Known rows, with every way that one mark hangs from another
J_788{J_894{J_445{J_725}}}: [ 3.35,  0.20, -2.34,  2.82,  0.84,  5.04, -0.31,  3.65, -3.30, -2.54,
  1.69, -2.57,  2.37,  2.41,  2.82,  0.84, -1.15, -5.04,  1.13, -0.14,
 -4.18]
J_788{J_894{J_445{J_512} J_539}}: [ 3.38,  0.26, -1.43,  2.09,  0.29,  3.22,  0.44,  2.15, -1.81, -2.26,
  2.51, -1.13,  1.02,  2.43,  2.82,  1.69, -1.36, -5.64,  0.81,  0.99,
 -4.47]
J_894{J_445 J_539}: [ 3.45,  0.76, -2.95,  4.06,  1.48,  1.83,  0.91,  1.81, -1.57, -2.93,
  1.29,  0.37,  1.60,  0.84,  0.56,  1.04, -1.30, -4.39,  1.74,  2.29,
 -2.77]
J_289{J_725{J_445{J_512}}}: [ 3.44,  1.45, -4.33,  6.46, -0.54,  3.42,  0.43, -0.73, -0.55, -3.17,
  2.35, -3.82,  4.61, -0.28,  3.14,  0.02, -2.18, -2.87,  1.16,  0.34,
  0.11]
J_512{J_445{J_725} J_539 J_788{J_894}}: [-1.67,  2.84, -1.78,  2.47,  0.30,  5.78, -2.39, -1.01, -1.09, -2.81,
  2.74, -3.23,  1.37,  2.01,  1.16, -0.26,  0.06, -0.40, -1.80,  0.00,
 -3.19]
J_512{J_445}: [ 1.11,  2.10, -4.61,  5.58,  1.61,  3.62,  1.87, -0.10, -0.51, -2.32,
  2.02, -1.53,  3.03,  0.25,  1.51, -0.86, -1.89, -3.82,  1.12,  2.54,
 -0.27]
J_445{J_725}: [ 1.24,  1.13, -4.59,  5.64,  1.30,  4.89, -0.43,  1.08, -2.83, -2.00,
  0.67, -4.46,  3.43, -0.98,  0.55, -0.01, -1.24, -3.65,  1.00, -0.85,
 -1.94]
J_445{J_725 J_894{J_539}}: [-0.12,  2.40, -3.90,  3.38,  0.54,  6.02, -1.51,  2.86, -2.23, -1.72,
 -0.71, -3.51,  3.11, -1.47, -0.46, -0.25,  0.19, -3.67,  1.08, -0.31,
 -1.93]
J_725{J_289 J_445{J_894{J_539}}}: [ 2.42,  1.46, -3.00,  3.10,  0.17,  2.01,  2.28,  0.33,  0.99, -0.27,
  3.57,  0.34,  3.20, -0.52,  0.11, -0.67, -0.25, -2.79,  0.34,  2.23,
 -0.22]
J_512{J_539}: [ 1.66,  0.94, -5.54,  5.12,  0.74,  2.90,  0.60, -1.30, -2.83, -1.95,
  0.75, -2.43,  0.92, -0.16, -0.30, -0.22, -1.05, -3.32,  1.39,  0.27,
 -2.54]
J_725{J_445}: [ 2.66,  1.40, -3.91,  5.03,  1.41,  3.19,  2.22,  0.92, -1.11, -2.54,
  3.04, -1.61,  3.24,  0.91,  1.57, -0.69, -1.94, -2.76,  0.91,  1.17,
 -0.53]
J_512{J_445 J_539 J_788}: [-1.31,  2.54, -3.65,  4.24,  0.74,  3.37, -1.08, -2.18, -0.45, -2.70,
  2.43, -1.14,  0.73,  1.13, -0.59, -0.97, -0.61, -0.49, -1.06,  1.67,
 -1.69]
J_725{J_445{J_512 J_894{J_539 J_788}}}: [ 0.95,  2.06, -1.72,  2.19, -0.69,  2.93, -0.12,  1.42,  0.91, -3.39,
  2.08, -2.40,  1.58,  0.64,  1.04, -0.41, -1.12, -3.21, -0.72,  0.74,
 -1.31]
J_725{J_289 J_445{J_894}}: [ 2.56,  0.87, -3.82,  3.70,  0.04,  2.37,  1.86,  0.93,  0.30, -0.23,
  3.46, -0.26,  3.27, -0.07,  0.34, -1.22, -0.53, -3.23,  0.11,  1.72,
 -0.03]
J_894{J_539 J_788}: [ 1.82,  2.18, -2.41,  2.60,  0.46,  2.09,  2.61, -0.47, -0.02, -2.99,
  0.56, -1.95,  1.24, -1.48, -0.94,  0.84, -1.42, -3.13,  2.85,  1.45,
 -3.10]
J_788{J_894{J_445 J_539{J_512}}}: [ 3.80,  0.34, -1.27,  2.27,  1.29,  3.25,  1.12,  3.18, -2.79, -2.93,
  2.51, -0.23,  2.16,  1.41,  1.40,  1.62, -2.06, -5.48,  1.68,  2.61,
 -3.02]
J_788{J_894}: [ 2.93,  0.79, -3.88,  2.97,  0.93,  4.91,  2.33,  1.86, -3.06, -1.00,
  1.97, -2.30,  2.35,  1.10,  1.84,  0.35, -1.56, -5.09,  2.77,  0.36,
 -3.61]
J_445{J_725{J_289} J_894}: [ 0.80,  0.91, -4.61,  4.03, -0.06,  4.75, -1.30,  1.99, -1.77,  0.01,
  0.49, -3.26,  3.37, -1.74, -0.64, -0.80,  0.20, -4.20,  0.27, -0.46,
 -1.43]
J_788{J_894{J_445{J_512 J_725}}}: [ 2.91, -0.28, -1.93,  2.96,  0.18,  4.55, -1.55,  3.12, -2.82, -2.61,
  2.13, -3.36,  1.78,  2.66,  3.38,  1.15, -1.39, -5.69, -0.37, -0.73,
 -4.25]
J_539{J_512{J_445{J_725 J_894}}}: [-0.10,  1.76, -3.55,  5.28,  1.43,  4.80, -1.42,  2.65, -2.04, -3.40,
  1.21, -2.85,  4.24, -1.25, -0.23, -0.87, -2.20, -4.53, -0.52,  2.74,
  1.59]
J_512{J_445 J_539 J_788{J_894}}: [-0.83,  2.49, -2.43,  2.38,  0.40,  4.63, -0.66, -1.26, -0.86, -2.36,
  3.10, -1.35,  0.61,  2.37,  0.83, -0.42, -0.37, -1.06, -0.71,  1.32,
 -3.12]
J_725{J_289 J_445{J_512 J_894{J_539 J_788}}}: [ 1.78,  1.13, -1.34,  2.09, -1.36,  0.92,  0.88, -0.62,  2.51, -1.31,
  3.70, -1.16,  1.73, -0.38,  0.41, -0.21, -0.62, -3.21, -1.41,  1.43,
 -0.96]

Rows
[-0.11,  1.45, -3.04,  5.33,  1.81,  3.12, -0.27,  0.81, -1.40, -3.10,
  3.09, -0.87,  3.12, -0.67, -1.35, -0.57, -2.88, -2.90, -0.47,  3.54,
  0.97]
J_539{J_512{J_445 J_788}}
[ 3.15,  2.26, -4.98,  5.28, -0.39,  4.80,  0.55,  1.38, -1.12, -2.93,
  0.92, -2.89,  5.16, -0.47,  2.10, -0.91, -1.20, -2.56,  2.44,  0.87,
  0.34]
J_289{J_725{J_445{J_894}}}
[ 1.19,  1.42, -1.26,  2.85,  0.23,  3.30,  0.23,  0.32,  0.02, -2.35,
  4.64, -1.81,  1.82,  1.98,  1.95,  0.36, -1.57, -2.21, -1.21,  0.39,
 -2.19]
J_725{J_445{J_512{J_788{J_894{J_539}}}}}
[ 1.96,  0.10, -0.67,  3.97,  1.21,  1.36, -1.98,  1.33, -1.17, -2.84,
  2.98, -0.07,  2.58, -0.80, -1.56,  1.56, -1.42, -2.87, -1.25,  2.49,
 -1.37]
J_894{J_445{J_725{J_289}} J_539{J_512{J_788}}}
[-1.60,  2.78, -3.87,  3.46,  0.69,  5.07, -1.22,  1.88, -0.31, -1.94,
  1.56, -0.65,  2.17,  0.75, -0.69, -1.81, -0.46, -2.07, -0.23,  2.08,
 -0.77]
J_512{J_445{J_894} J_788}
[-0.96,  3.67, -2.30,  2.76,  0.28,  5.14, -0.77,  1.35,  0.73, -3.43,
  0.11, -3.23,  2.93, -0.63,  0.57, -0.65, -0.33, -2.81,  0.13,  1.62,
 -0.98]
J_512{J_445{J_725 J_894{J_539 J_788}}}
[ 0.65,  2.23, -2.35,  2.98,  0.88,  3.86,  0.05,  2.71, -0.88, -2.87,
  2.65, -0.40,  3.08,  0.19, -0.73, -0.78, -1.22, -2.09, -0.07,  2.29,
  0.16]
J_725{J_445{J_894{J_539{J_512{J_788}}}}}
[ 1.66,  2.09, -3.09,  2.62,  0.07,  3.86,  0.94,  2.68, -0.31, -3.25,
  1.36, -1.96,  2.46,  0.71,  0.53, -1.34, -1.03, -2.85,  0.84,  0.97,
 -0.98]
J_725{J_445{J_894{J_788}}}
[ 0.34,  0.83, -3.67,  2.66, -1.38,  3.53, -1.62,  2.11, -0.84, -2.43,
 -0.24, -3.81,  0.53, -0.33, -0.19, -0.69, -1.20, -5.47, -0.02, -0.39,
 -2.52]
J_445{J_512 J_894{J_788}}
[ 3.78, -0.29, -2.16,  2.76,  0.43,  4.04,  0.17,  2.62, -2.46, -1.47,
  2.57, -1.95,  2.41,  1.89,  2.43,  0.96, -0.90, -5.08,  0.73,  0.19,
 -4.02]
J_788{J_894{J_445{J_725{J_289}}}}
[ 3.37,  0.23, -2.21,  4.52,  1.84,  1.34,  0.24,  2.36, -2.19, -3.85,
  1.79,  0.55,  2.25, -0.08, -0.44,  1.27, -2.48, -4.97,  1.04,  3.62,
 -1.05]
J_894{J_445 J_539{J_512}}
[ 1.94,  0.46, -2.36,  2.25,  0.76,  4.24, -0.49,  2.89, -2.65, -1.91,
  2.63, -0.54,  1.15,  2.49,  0.39,  0.26, -1.01, -3.18,  0.87,  0.54,
 -4.31]
J_512{J_788{J_894{J_445}}}
[ 0.78,  1.26, -3.68,  3.84, -0.53,  3.42, -1.41,  0.90, -0.94, -2.74,
  2.12, -2.73,  1.31,  1.52,  1.49, -1.08, -0.84, -3.27, -1.70,  0.03,
 -0.94]
J_725{J_445{J_512{J_539} J_894}}
[-0.26, -0.08, -1.86,  3.15, -1.30,  3.30, -3.48, -2.32, -1.10, -0.52,
  3.66, -4.57,  0.60,  0.35,  0.46,  0.96, -0.09, -2.39, -3.22, -2.26,
 -4.08]
J_445{J_512{J_539 J_788{J_894}} J_725{J_289}}
[ 2.10,  1.81, -1.84,  2.65,  1.45,  4.17,  2.40,  1.17, -1.71, -2.17,
  2.93, -1.20,  3.03,  0.25,  1.47,  1.01, -2.12, -4.76,  1.84,  2.97,
 -1.74]
J_788{J_894{J_539{J_512{J_445}}}}
[ 1.92,  0.82, -2.46,  3.31, -0.70,  1.41,  0.76, -0.38,  1.58, -0.38,
  4.14, -0.63,  2.41, -0.19,  0.89, -0.35, -0.55, -3.56, -1.48,  1.47,
 -0.34]
J_725{J_289 J_445{J_512 J_894{J_539}}}
[ 0.00,  1.93, -1.62,  4.44,  1.50,  2.44,  0.15, -0.99,  0.09, -2.06,
  3.47, -0.74,  3.42, -2.06, -1.51,  0.71, -1.66, -2.12, -0.53,  3.31,
  0.23]
J_894{J_539{J_512{J_445{J_725{J_289}} J_788}}}
[ 0.00,  1.79, -3.61,  3.01,  0.76,  4.22, -0.70,  2.90, -2.28, -1.83,
  0.51, -0.69,  2.28, -1.51, -2.52, -0.37, -0.98, -3.82,  1.24,  2.17,
 -0.88]
J_445{J_894{J_539{J_512{J_788}}}}
[ 0.79, -0.27, -2.41,  4.56, -0.15,  2.79, -4.87,  0.93, -2.22, -3.69,
  1.66, -3.21,  0.26,  1.99,  0.71,  0.56, -0.85, -3.04, -2.93, -1.14,
 -3.53]
J_894{J_445{J_512{J_539 J_788} J_725}}
[-0.33,  0.40, -3.98,  4.60, -0.43,  2.46, -2.37, -1.81, -1.74, -1.88,
  2.18, -3.03, -0.40,  0.53, -0.55,  0.02, -1.27, -2.78, -1.63, -0.87,
 -3.07]
J_445{J_512{J_539 J_788}}
[ 2.94,  2.99, -3.43,  3.84, -0.84,  4.16,  0.87,  0.78,  0.13, -3.65,
  0.59, -2.84,  4.58, -0.99,  1.56, -0.34, -1.02, -1.95,  2.65,  1.24,
 -0.36]
J_289{J_725{J_445{J_894{J_539 J_788}}}}
[ 3.08,  2.48, -4.08,  4.39, -0.94,  4.37,  0.64,  1.20, -0.35, -3.68,
  0.53, -3.31,  4.61, -0.64,  1.71, -0.82, -1.26, -2.25,  2.46,  0.84,
 -0.16]
J_289{J_725{J_445{J_894{J_788}}}}
[ 0.76,  2.42, -3.34,  1.65, -0.25,  3.82,  0.74,  2.21, -0.77, -2.38,
 -0.83, -1.79,  1.34, -1.26, -1.47, -0.41, -0.38, -4.00,  2.47,  1.21,
 -2.63]
J_445{J_894{J_539 J_788}}
[-0.49,  2.42, -1.83,  4.51,  1.85,  3.44, -0.31,  0.01, -0.79, -3.11,
  2.63, -1.42,  3.35, -1.53, -1.19,  0.65, -1.97, -2.12, -0.22,  2.97,
  0.11]
J_894{J_539{J_512{J_445{J_725} J_788}}}
[-0.23,  1.23, -1.51,  2.01, -1.92,  2.96, -2.54,  0.09,  1.00, -1.38,
  0.79, -4.46,  1.46, -2.07, -0.54,  0.52,  0.13, -4.15, -1.57, -0.86,
 -2.58]
J_445{J_512 J_725{J_289} J_894{J_539 J_788}}
[-1.52,  1.97, -2.74,  4.48,  1.23,  5.03, -2.83,  2.60, -1.76, -3.30,
  1.85, -2.23,  3.62, -0.92, -1.54, -0.98, -1.83, -2.78, -1.49,  2.44,
  1.06]
J_539{J_512{J_445{J_725 J_894} J_788}}
[-0.38,  3.07, -2.04,  2.70, -0.15,  3.84, -0.13,  0.04,  1.71, -2.16,
  1.15, -2.43,  2.99, -1.33,  0.17, -0.57, -0.04, -2.81, -0.23,  2.00,
 -0.75]
J_512{J_445{J_725{J_289} J_894{J_539 J_788}}}
[-0.12,  3.36, -3.02,  2.55,  0.35,  3.96,  1.00,  1.07,  0.99, -3.08,
  0.44, -1.30,  2.18, -0.31,  0.22, -0.89, -0.75, -3.46,  1.26,  2.88,
 -0.89]
J_512{J_445{J_894{J_539 J_788}}}
[ 2.68,  0.50, -1.83,  3.30,  0.23,  2.77, -1.40,  2.62, -1.32, -4.86,
  0.07, -3.21,  1.47,  0.81,  0.56,  0.54, -1.41, -3.72,  0.33,  0.04,
 -3.45]
J_894{J_445{J_725} J_788}
[ 2.29,  1.42, -1.41,  2.20, -0.27,  1.09,  2.01,  0.49,  1.52, -1.79,
  3.44, -0.07,  2.92, -1.22, -1.03, -0.33, -1.07, -2.81, -0.08,  3.00,
  0.23]
J_725{J_289 J_445{J_894{J_539{J_512} J_788}}}
[ 2.43, -1.06, -2.85,  5.12, -0.43,  1.32, -3.19, -0.33, -1.42, -2.46,
  2.18, -2.92,  0.85,  1.01,  1.36,  0.84, -0.85, -4.39, -2.60, -0.50,
 -2.87]
J_894{J_445{J_512{J_539} J_725{J_289}}}
[-0.40,  2.48, -4.04,  5.41,  0.92,  4.31, -1.14, -1.91, -1.05, -3.29,
  1.24, -3.79,  2.23,  0.31,  1.40, -0.58, -0.71, -2.04, -0.95,  0.76,
 -1.10]
J_512{J_445{J_725} J_539}
